What can hang from each mark:
K157: K15 K869
K15: K157 K263 K825
K480: K263 K825
K869: K157 K382 K825
K382: K309
K309: K382
K825: K15 K480 K869
K263: K309

Known rows, with every way that one mark hangs from another:
K157(K15 K869(K825(K480))): [ 10  -7 -14  10  -6  18  18   8   3  -5   6   0  -6   2  -2  -2  -3 -13
  18   0 -19  -2  -6]
K480(K263(K309(K382))): [ 21   9   7  11   7 -16 -12  13  -6   5  -6  -5  15  36   9   1   8   1
 -46   3  -3  -3   4]
K157(K15 K869(K825)): [ 14   1 -19   3  -9  12  23  19   5  -5   6   1  -5   4  -8  -6  -3  -7
   3  -1 -18   0 -16]
K825(K480 K869(K157)): [-23  -5  27  13   9   2  -9  -2 -16   4  -7   2  -3  -7   6 -16   0   2
  37  -2 -11  -1  37]
K480(K263 K825): [ 10  16   0  -9   9   2  -4  28 -16  -4  -8  12  25  14   1 -17   4   5
 -35   9  14  -5 -10]
K15(K157 K263(K309) K825(K480)): [-21   3  15 -29   0   0  -3 -21  21  25   9   6 -11 -19   7  21 -21  17
   3   3  27   6  11]
K825(K15(K157(K869)) K480): [ -2  -1  13  17   5 -20   5 -32   2  -2  -4   4 -16  13  13  -5  -3   5
  31   2  -7  -1   9]
K157(K15(K825(K480(K263))) K869(K382)): [ -6  -7 -17   4  -6  23  11   2   4   2  10  -2   3  -9  -1   9  10   1
  -2  -1 -15  -6 -15]
K157(K15(K263(K309(K382))) K869(K825)): [ 16  -4 -19 -12 -11  19  14  11  20  13  10  -3  -2  14  -9  13 -11  -2
 -14   0 -11   4  -7]
K157(K869(K825)): [  1   7   0   1  -6   8  11  14  -4  -1  -2 -10  -1   3 -15  -9  -2  -5
  11   1  -8   5 -15]
K157(K869(K382)): [  4   6   6  13 -11   1   1   9  -9  -2  -3 -16  -1   5 -13  -7  13   2
  -4  -4 -14  -1 -13]
K480(K263(K309(K382)) K825(K15(K157(K869)))): [ 21   9   2  -7  11  -7  -2   2  -2   7  -3  23  17  42   7   3   2  16
 -46   8   4   2  -3]
K480(K263(K309(K382)) K825(K15 K869)): [ 10   8   6  -3  24  -4  -5  14 -10  -5  -7  25  23  38  15 -13   1  26
 -45  11   4   3  16]
K480(K825(K15)): [  9  14   2   4  16 -18   4   7 -15 -24 -10  20   6   6   7 -22   4  11
 -11  11  16  -1  -3]
K869(K157 K382 K825): [-15  -9   2  -9 -12  15 -18   6 -13   0   2 -16   2 -41 -24  10  10 -24
  13 -12   8   1 -13]
K157(K15(K825) K869(K382(K309))): [  5   2 -21  10  -5  12  22  20   6  -6   5   4   2  -9   2   7  15   9
 -16   0 -18   1  -9]
K825(K15(K157(K869) K263(K309))): [ -3   7   6 -16  -3 -24  14 -19  22  12   0   4 -13  25   4   2 -17  19
  -3   1   0   9   2]
K157(K15): [ 22   8 -10  17   0 -18  11  17  -3 -12   1   5  -6   6  10 -16   5  -1
 -14  -1  -7  -8  -2]
K869(K157 K825): [-13  -1   5 -10  -3   3  -5   9  -9   3  -2  -6   2 -25 -17  -1   0 -23
  20  -6   6   3  -7]
K309(K382): [ 26  12   7  30   4 -20 -21   8 -18  -2  -8  -9   1  10   0  -5  15  -2
 -21   0   7  -8   1]
K869(K157 K382 K825(K480)): [-22 -18   8   0  -8  22 -24  -8 -16  -2   2 -16   1 -43 -17  15  10 -30
  31 -11   6  -1   0]
K15(K157(K869(K382(K309) K825(K480))) K263): [ -6  -3   1 -22 -21  23  -6  -3  17  25   3 -12  -5 -12 -14  19 -13   5
  10  -5   8   7  -2]
K825(K15(K157) K480): [  0   0  15  18   9 -29  -4 -32  -3  -9  -6   5 -15   6  19  -7  -4   3
  25   2   5  -3  13]

Rows:
[ 24   3 -10   2  -2 -11   3   9  12   4   5   2  -3  17   8   4  -4   3
 -31   0   0  -4   7]	K157(K15(K263(K309(K382))))
[ -3   7 -19 -17   0  -1  14   9  16   3   8   5  -2 -17   2   0  -8   8
 -12   3  15  -3 -11]	K157(K15(K263 K825))
[-19 -13  20   9  21  -8 -10 -22  -4   5  -7   8   7  25  20  -4   0   8
  13   2 -17   2  41]	K825(K15 K480(K263(K309(K382))) K869(K157))
[ -4  -2 -11  -8  -8  14   8   6  10  -6  -4 -13   5  -1 -10   6   0   4
   2   1  -5  10  -9]	K157(K869(K382(K309) K825(K15(K263))))
[ -1  -7  -4   7 -11  -2  -7   7  -9  -1   4  -5  -2 -20  -9   3  18 -16
  -4 -14 -10  -7  -4]	K869(K157(K15) K382)
[  1 -10 -11 -18  -7  13  -4   7   9  14   9   0   0 -15 -13  19  -6 -21
  -1  -7   4   2   0]	K869(K157(K15(K263(K309(K382)))) K825)
[-18   6   5   0  12   0  -3  -3  -5  -1  -2  -1   8 -16   9  -1   2   2
   2   8  15  -3  -2]	K15(K825(K480(K263)))
[-23 -13   6  -1   7  -1  -6 -21  -6  -8  -4  -2  -4 -21  -3   3  -2 -24
  44  -1   4   3   6]	K869(K157 K825(K15 K480))
[ -6 -13  14  11  10   8 -10   1  -5  14   1   9   8  18  15   0   2   2
   0  -2 -24  -3  40]	K825(K480(K263(K309(K382))) K869(K157(K15)))
[  8   9  11   5 -17  -6  -1   2  -3  13   2  -7 -11   2 -12   0   4   7
  -3  -9  -5  -1 -12]	K15(K157(K869(K382)))
[-10  -9  -6  -1  -5  20   3  -6   8  -6  -4 -14   3  -3  -4  10   1  -1
  17   2  -7   8   1]	K157(K869(K382(K309) K825(K15(K263) K480)))
[ -4  -4  -5  -6   9   9   3   0  14   8   9  11  -4  -7  14   8 -10  17
  -9   4   5  -1  22]	K157(K15(K263(K309(K382)) K825(K480 K869)))
[  7  13  -3 -16   6  -4   7   6  -3   3  -5  21  16  24   1 -12  -3  15
 -25   8   8   0 -16]	K480(K263 K825(K15(K157(K869))))
[-26 -21   3  -1  -1  11 -19 -23 -10 -10   1 -12  -2 -36 -10  13   8 -26
  38  -8   5   1  -1]	K869(K157 K382 K825(K15 K480))
[ -5 -10   4  11  -5  17 -22  -2 -15 -16   1 -18  -2 -31  -7   5   7 -19
  16  -4  12  -3  -4]	K869(K382 K825(K480))
[  9   5 -16  -9 -12   6  22  12  17  11   5  -3  -4  16  -6  -5  -7   5
  -5   0 -14  -2  -9]	K157(K15(K263) K869)
[ 12  16   5  -2  11 -20   2   2 -11 -13  -5  24   0   4   6 -16  -1  14
 -10   6  20  -1  -5]	K480(K825(K15(K157)))
[ -3  -2  -6   1  -8   9   5   0  -2 -11  -1 -14  -3  -4 -15  -2   5  -3
  10  -2  -7   5 -21]	K157(K869(K382 K825(K15)))
[ 15   4  -9  -6  -2 -12  13  11  15   0   5   3  -5  13  10  -3  -9   6
 -24   1  -1  -2   7]	K157(K15(K263(K309)))
[ -2  -4  -7   1  -2  -1  -9  -3  -7 -24  -1 -13  -2 -23  -6  -1   4  -7
   3  -3  13   2 -17]	K869(K382 K825(K15))
[ -3  -1   8   7   9 -23  -6 -28   1   0  -6   3  -2  18  20  -4  -5   3
  11   3   3  -4   8]	K825(K15(K157) K480(K263))
[-10  -2  10  -5   3 -19  -6 -36  12   5  -3   0 -13   2  13   1 -16   8
  24   3  16   0  12]	K825(K15(K157 K263) K480)
